Known rows, with every step that occurs
loguf -> ruki: [ 1.64  0.30 -3.50 -0.26  0.19 -3.28  0.18  0.28  0.02  0.32  1.36  1.05
  3.90 -0.89  1.49  1.53 -0.87 -1.60]
fimik -> loguf -> ruki -> foga -> magif: [-1.18  1.52  0.40  0.57 -1.25  0.59 -0.89  1.88  3.58  0.54  0.24 -0.57
  0.90 -1.12 -1.31 -2.64 -4.02  2.38]
lumu -> loguf: [ 1.72 -3.27 -1.63 -1.68 -0.98 -0.24  1.95 -1.42  0.85 -3.63  3.64 -2.18
  5.39  1.27  0.41  0.25  3.62 -1.57]
ruki -> magif -> foga -> fimik -> loguf -> lumu: [-2.13  1.24  3.94  2.52  0.37  3.14 -0.73 -0.36 -1.42  2.14 -1.06 -0.19
 -5.53 -0.44  0.89 -1.33 -0.79 -1.54]
magif -> fimik -> ruki: [ 1.15 -0.80  0.30 -0.40  0.33 -2.41  2.79 -0.40 -2.57  0.45 -1.63 -0.54
  0.04  2.99 -0.12  1.38  2.71  3.04]
lumu -> loguf -> fimik -> ruki -> magif: [ 3.15 -3.35 -3.13 -3.34  1.31 -1.42 -0.45 -0.80  0.07 -4.26  2.43  0.31
  0.83  1.32 -3.22  2.41 -0.71 -3.23]
fimik -> loguf -> ruki -> magif: [-1.10  1.99  1.38  2.27 -0.90 -2.44  0.67  1.57  1.39 -0.35  1.85  0.52
  0.41 -0.99 -2.12 -2.70 -4.32 -2.25]
loguf -> ruki -> magif -> foga -> fimik: [ 1.56  1.95 -1.02  2.24  2.87 -1.73 -1.67  0.41 -2.51  2.13 -3.62  1.76
 -1.05 -0.69  2.02  1.34 -1.24 -3.03]
loguf -> fimik -> ruki -> magif -> foga: [ 2.14 -2.37 -0.57 -2.72  2.02 -1.94 -0.36 -0.77 -1.92  1.08 -0.14  2.74
 -3.91  1.12 -2.56  2.89 -2.93 -1.77]
foga -> fimik -> loguf -> ruki: [-3.40  3.64  0.70  2.96 -0.90  1.04 -0.77  1.61  2.66  0.02  0.02 -1.87
 -1.18 -4.82  1.77 -0.73 -1.93  2.63]
lumu -> loguf -> fimik -> ruki -> magif -> foga: [ 3.87 -4.81 -1.85 -3.50  1.84 -0.85  0.48 -0.90 -0.56 -2.63  0.69 -0.59
 -1.26  2.83 -3.49  3.20 -0.73 -2.69]
fimik -> loguf: [-2.90 -0.24  3.42  0.96 -3.23 -0.17  3.37  0.21  2.70 -0.24  4.34 -1.92
  1.08 -0.95 -1.06 -3.42 -1.16  1.38]
lumu -> loguf -> ruki -> magif -> fimik: [ 4.09 -1.46 -3.25  0.56  1.41 -2.55 -0.55 -0.25 -1.05 -4.00 -1.31 -0.17
  3.89  2.19 -1.21  2.21  1.29 -4.94]
magif -> fimik -> loguf: [-1.24 -1.05  3.52  2.18 -2.52 -0.54  3.08 -0.19  0.75 -0.77 -0.95 -2.23
 -0.03  0.94 -1.54 -0.43  1.31  2.01]
loguf -> ruki -> foga: [ 1.44  1.54 -4.67 -1.49  0.35 -0.74 -2.89  1.12  0.85  1.55 -1.39  2.73
  4.17  0.40  0.81  1.21  0.37 -0.54]
loguf -> fimik: [ 1.07 -2.65 -2.34 -2.65 -1.20 -0.70 -0.53 -1.58  1.31 -1.35  2.05  1.58
  0.83 -2.46 -0.95  3.52 -0.80 -1.91]
loguf -> fimik -> ruki: [ 1.28 -2.09 -2.62 -3.90  0.37 -1.95  0.14 -0.41  0.32 -0.38  2.40  1.59
 -1.25 -0.77 -1.82  2.96 -2.28  0.38]

Rows
[-1.04 -0.93  2.43  0.94  0.64  2.42  1.38 -1.13 -1.28  3.23 -2.68 -1.83
 -2.29 -0.62  3.93  1.14  2.91  2.95] => magif -> foga -> fimik
[-0.26  0.90 -1.70 -3.38  0.49  0.04 -0.35  0.90 -0.74  2.67  0.59  1.77
  1.33  2.78  0.23 -1.38  1.87  3.81] => fimik -> ruki -> foga
[ 0.95 -0.91  3.01  1.29  1.30 -1.02  1.39 -1.63 -3.75  2.48 -1.27  1.91
 -0.41  1.91  1.01 -1.41  1.36 -3.37] => ruki -> magif -> foga
[-0.45 -0.80  3.59  2.53 -1.34  0.53  1.73 -0.92  0.51 -1.19 -1.10 -2.88
 -0.06 -1.10  1.10 -2.26 -0.92  3.74] => foga -> magif -> fimik -> loguf
[ 0.32  1.54  0.27 -0.64  1.64 -3.07  1.20  0.08 -3.31  1.02  2.08  2.66
  0.07  1.70  0.31 -2.73 -0.08 -0.59] => fimik -> ruki -> magif
[-0.44  1.09  3.06  2.68  1.84  0.73 -0.43 -1.05 -3.47  2.37 -3.21  1.24
 -2.29 -0.28  2.89 -0.84  1.77 -1.94] => ruki -> magif -> foga -> fimik
[-2.28  3.10 -0.47  0.26  0.82  0.69 -0.05  0.52 -0.80  1.02  0.17 -0.53
 -1.27 -2.54  3.86 -0.37  1.68  4.53] => foga -> fimik -> ruki
[ 1.01  0.61  1.42  2.51  0.49 -1.96  0.07 -1.37 -3.75 -0.57 -2.66  2.37
  1.40  1.07  0.32 -0.49  2.80 -3.66] => ruki -> magif -> fimik
[ 0.93 -0.04 -0.65 -1.19  0.49 -0.26  0.30  0.26 -2.16  1.65 -3.81  0.73
  0.24  4.13 -0.68  1.33  3.68  3.98] => magif -> fimik -> ruki -> foga
[-4.49  3.49 -0.30 -0.17 -2.32  6.71 -3.91  1.20  3.19  1.34 -0.62 -0.38
 -1.65 -2.04  1.28 -1.18  1.41  3.69] => ruki -> foga -> fimik -> loguf -> lumu
[-1.65  1.27  4.85  3.19  1.01  1.32  0.36 -0.45 -1.86  2.15 -2.58  0.21
 -3.70 -0.62  1.11 -2.36 -0.15 -1.14] => ruki -> magif -> foga -> fimik -> loguf
[ 3.39 -1.51 -4.94 -2.04  0.85  0.45 -2.30  0.16  1.66 -2.81 -0.45 -0.95
  5.26  1.08  0.23  1.03  0.67 -0.81] => lumu -> loguf -> ruki -> foga -> magif
[ 2.83 -3.78 -4.44 -5.18  0.27  0.58 -1.30 -0.06  1.87 -3.17  1.39 -0.23
  1.62  1.91 -3.31  3.41  0.58 -0.43] => lumu -> loguf -> fimik -> ruki -> foga
[-0.43  0.53  2.78  2.23 -0.24 -1.85  1.58  1.29  0.81  1.26  0.41 -0.13
 -1.65  0.47 -2.33 -2.16 -4.37 -1.91] => fimik -> loguf -> ruki -> magif -> foga
[-3.59 -0.01  2.00 -0.25 -4.14  2.67  1.78  0.11  3.41 -0.41  6.50 -2.33
 -1.76 -0.92 -1.47 -2.08 -2.20  0.76] => fimik -> loguf -> lumu
[-4.09  3.44  0.86  0.54 -1.77  4.73 -2.91  1.35  2.83  1.49 -2.12  0.06
  0.21 -2.09  1.59 -2.04  2.13  4.04] => ruki -> foga -> fimik -> loguf
[ 2.99 -0.85 -2.36  0.62  2.55 -0.47 -1.23  0.00 -0.82 -2.12 -2.03 -1.16
  1.37  0.70  0.61  2.08  0.66 -3.73] => lumu -> loguf -> ruki -> magif -> foga -> fimik
[-5.07  2.90  1.54  1.82 -2.65  4.87 -0.97  0.63  2.99 -0.31  2.75 -2.83
 -3.59 -4.51  1.95 -1.11 -0.72  3.09] => foga -> fimik -> loguf -> lumu
